Each row was made from one small tree. The marks that hang from a mark follow it in brackets, in alphabetical order. Every link used is in the known rows. Write each row's tree.
Known rows
W[G Z[D]]: [-49  10  44 -39   1   8 -35 -60  65  -9  -1  -5  35  -6  -5 -16  40 -29
  48   4  25 -48   7 -17 -15]
D[Z[R]]: [ -2  35  45 -28  -4  11  -4 -49  43  65 -16 -10  32  33  -9  29  26   0
  -2 -34 -21   7   5   8  17]
G[J W]: [  9   0 -16  27 -37   0   0  -9  33  36  -3  21  25 -44  14  20  21 -11
   4  -6  17  30 -15  -8  29]
V[J[G[W[Z[R]]]] K]: [ 16  51 -37  40 -44 -14  -3  12 -22  27  31  17  27 -15 -17  15   6 -37
   8  -3  -5 -28 -27  12  10]
J[R V[K]]: [ 12   6 -35 -61 -35 -64  18  -7 -18 -15  -3  32 -37 -18  48  37 -24 -38
   3  56 -34   9   8   7 -22]
R[J[V[K]] Z]: [-30  -2 -19  -9 -17 -27 -14  33 -42 -19  -7  45 -27 -36  52  62 -21 -67
  11  12 -35  59  15  15 -11]
R[J[G]]: [ -7  32 -16 -26   9 -27  -2  13  29 -28 -15  48   3  -6  48  -3  -6 -41
  20  -6 -38  -5  15   7   6]
J[G[W] R[Z] V]: [-10  44 -42  -8  19 -22  36 -34 -40 -37 -19   6 -26 -48   5  -7 -28 -41
   0   1  -2  54  10 -18  13]
R[J Z[D[U]]]: [-19 -12  42 -18  16  -9  -8   8  35 -25 -26  26  -3  -7  46  27  26 -44
  43  -4  -1  51  49  -4  16]
W[Z]: [-30  17  25 -38 -22  -4 -29 -29  44  31 -13   1  40   4   0  18  29 -10
  18   3 -12   6   5 -31   3]
D[Z]: [-38  11  40 -33  -7   9 -25 -41  57  50 -17   1  38   3   3  24  40 -14
  -3  -7  -1  28  11  -9  11]
D[U Z[R]]: [ 13  38  50 -40 -12 -14  -5 -39  45  36 -29 -16  33  17  -6  32  25 -13
  10 -25   9  37  14   1  37]
R[J[G] Z]: [-21  37  -7  -5  20   8  -5   4  11 -24 -22  53 -10 -16  45  10 -10 -42
  21 -22 -37  33  28  -2  19]
J[R]: [ 20  21  -3 -61 -17 -20  16 -32  42  16 -21  23 -11  14  36  10   2  -3
  10  20 -45  -5  21 -17   2]
R[J[G V]]: [-18  26 -27 -32  16 -54   4  16 -11 -52 -17  18 -10 -17  39  -5 -19 -67
   7   5 -24  13   3   9  -7]
G[J W[Z]]: [ -9  -2  -6  35 -54  12 -21 -15  32  47  -1 -11  38 -43 -24  11  30 -16
   0 -22  14  27 -23 -37  22]
G[J[R]]: [ 48   1 -22 -30 -47  -7  17 -26  41  26 -15  20 -30  -2  36   4   1 -15
 -10   8 -38  -8   6 -22  14]
V[J[G R] K]: [ 35  28 -57 -28 -42 -36  11   7   3  -9  17  60 -34  -3  55   3  -9 -48
  -1  55 -38 -39   8  10  -4]
W[Z[R]]: [  7  41  30 -33 -18  -1  -4 -38  32  46 -13 -10  33  32 -12  23  15   4
  21 -23 -33 -15  -1 -13   9]
U[D[Z[R[J[G V]]]]]: [ -6  17   0 -27  36 -21  12 -16  -4  -8 -23 -11   5  -4  -6 -27  -3 -68
   9 -38 -13 -32 -11  40   8]
J[V]: [-22  15   5 -51   1 -42  -1 -21   5  -7 -15   5  14  -8  28  25   6 -29
  10  29   4  27   1   2  -5]
G[W[Z]]: [-36  19  10   2 -24   0 -21 -20  31  37  -7 -12  55 -26 -24  17  31  -7
  19 -12   6  27  -8 -31  11]

Write each row's tree
[ 26 -15   2 -22 -36 -17   8  -1   4  -8   8  39 -40  -5  52  35  22 -50
  20  55  -1  17  41  -3   5]	V[J[R[Z[D[U]]]] K]
[ -2  60  22 -35 -16  12 -24 -59  35  13 -13 -11  30  13 -19  -4   2 -15
  34 -36  -9 -45  -9  -7   9]	W[G Z[R]]
[ -6   0  30 -37  17  13  25 -51  36   9 -12  23 -24  16  34  13  20  -4
  25  13 -28   8  44 -18  -3]	J[R[Z[D]]]
[-17 -17 -39  32 -73 -32 -18  13 -27  18  17  -2  11 -76  -9  39   3 -51
  -8  15  23  40 -36 -13  -1]	G[J[V[K]] W[Z]]
[ -4  10  44 -39  13  20   2 -56  54  60 -19   2  41  15 -10   7  35  -7
  25 -21   1 -33  -3  32  24]	U[D[Z[R]]]
[-37  41 -10   5  -6 -10 -11 -24  25   3  -5   8  48 -40 -18  -8  17 -17
  22  -9  16  13  -7 -25  15]	J[G[W[Z]]]
[-21  29 -34 -42  -6 -67   5   1 -22 -44   9  60  -5 -43  59  31 -19 -53
  20  62   7  12  -1  31 -12]	J[G V[K]]
[ 12  40 -36 -65   8 -58  33 -33  -8 -45 -19  13 -32  -9  33 -19 -26 -41
  -1  32 -22  -1   9  -8  -7]	J[G R V]
[ 24   2  28 -40  17 -69  27  10  -4 -39 -19 -20  -8  20  28  16   2 -53
  30  -6  -8  11  15  22  -5]	Z[D[U] R[J[V]]]
[ -4  15  56 -30   4  -2   6 -48  44  39   1 -14  31  41  -9  14  36   4
  35 -11 -18 -38  10  -4  -9]	W[Z[D R]]
[  2  30 -34 -10 -32 -29 -13  18   7  -4  25  73   4 -16  56  22  10 -47
  11  56  -3 -24   1  27   2]	V[J[G] K]
[  6  30 -70 -19 -19 -73  35  -1 -38 -42   8  41 -27 -60  30  10 -36 -47
   5  44  -8  18  -5  12 -10]	J[G[W] R V[K]]
[-19 -27  18  37 -33  12  -9 -23  45  40  13 -15  36 -33 -23   2  51 -17
  14 -10  30   2 -14 -29   6]	G[J W[Z[D]]]
[ 30 -19   1  18 -23   2  31 -28  22  -2 -17   7 -27 -47  13   9  20 -26
  16  -3  27  57  27 -29  37]	G[J[R[Z[D[U]]]] W]
[ -4  43 -27 -47  20 -24  30 -43 -25 -43 -26  16 -45 -17  30  -5 -28 -43
   1  14 -22  36  22 -17   6]	J[G R[Z] V]
[ 26  -7   8 -33 -10 -84  21  34 -23 -42   1  19 -22  -2  50  48 -10 -64
  35  22 -14   9  15  46 -15]	Z[D[U] R[J[V[K]]]]
[-30 -14  12 -14 -21  -6 -28 -51  23 -23   3 -33   3 -33 -12 -25  25 -63
  15   2  48 -33 -22 -20 -15]	W[G[J[V]] Z[D]]
[ 32  -3  25  28 -35 -11  13 -21  30  26  -1 -31  30 -18 -31  10  37 -16
  26 -30  38  11 -10 -15  31]	G[J W[Z[D[U] R]]]
[ 23 -21  11  -8 -13  25  25 -46  36  22  -8  22 -43  -1  34   9  20 -17
   6   5 -22   6  28 -24   8]	G[J[R[Z[D]]]]
[ -2  43 -29 -11 -16 -17  14 -33  20  -1 -11  -2   8 -28 -20 -26  -1 -19
   8 -10 -19  -3   1 -42   9]	J[G[W[Z]] R]
[ -8  -7  21 -29  18 -12   2 -14   5  24 -27 -29  14  10 -12  -2  12 -57
   6 -41 -21 -18 -10  34   2]	U[D[Z[R[J[V]]]]]
[-33 -13  37  -6  25  16  -5  -3  31   3 -12  29  -2   7  41  25  28 -31
  32 -14 -30  21  40   0  -4]	R[J Z[D]]
[  3  40  23   1  12 -34  23 -31  23 -18  -3 -10  41 -16 -25 -10  23 -17
  47 -16  41   0   3  -4  23]	J[G[W[Z[D[U] R]]]]
[  8   2  23 -27  25 -44  27   2  -5 -10  -6 -14  -6  35  23  15   2 -41
  21 -15 -37 -17   7  29 -25]	Z[D R[J[V]]]
[ 33   7  38 -34  10 -39  18   8  39 -12 -17   9   5  29  37  20  15 -29
  43 -16 -22  -5  28  22   9]	Z[D[U] R[J]]
[-38  21 -55  33   1 -35   4  37 -62 -48   3  52 -17 -79  35  35 -33 -75
  13  -1  -9  67   1  21   2]	R[J[G[W] V[K]] Z]
[ 11  15  60 -43  -5 -26   5 -37  44  10 -13 -21  30  26  -5  17  35  -8
  45  -3  12  -8  18  -9  11]	W[Z[D[U] R]]
[ 25  18   2 -26   9 -12  22 -27  15 -37 -11  19 -34   6  34 -21  22 -51
  18  29  12   6  41 -17  23]	V[J[G R[Z[D[U]]]]]
[-28 -42 -14  36 -50 -33  -8   3 -15  11  30  -6  12 -68  -8  31  25 -51
   7  27  39  15 -27  -5 -20]	G[J[V[K]] W[Z[D]]]
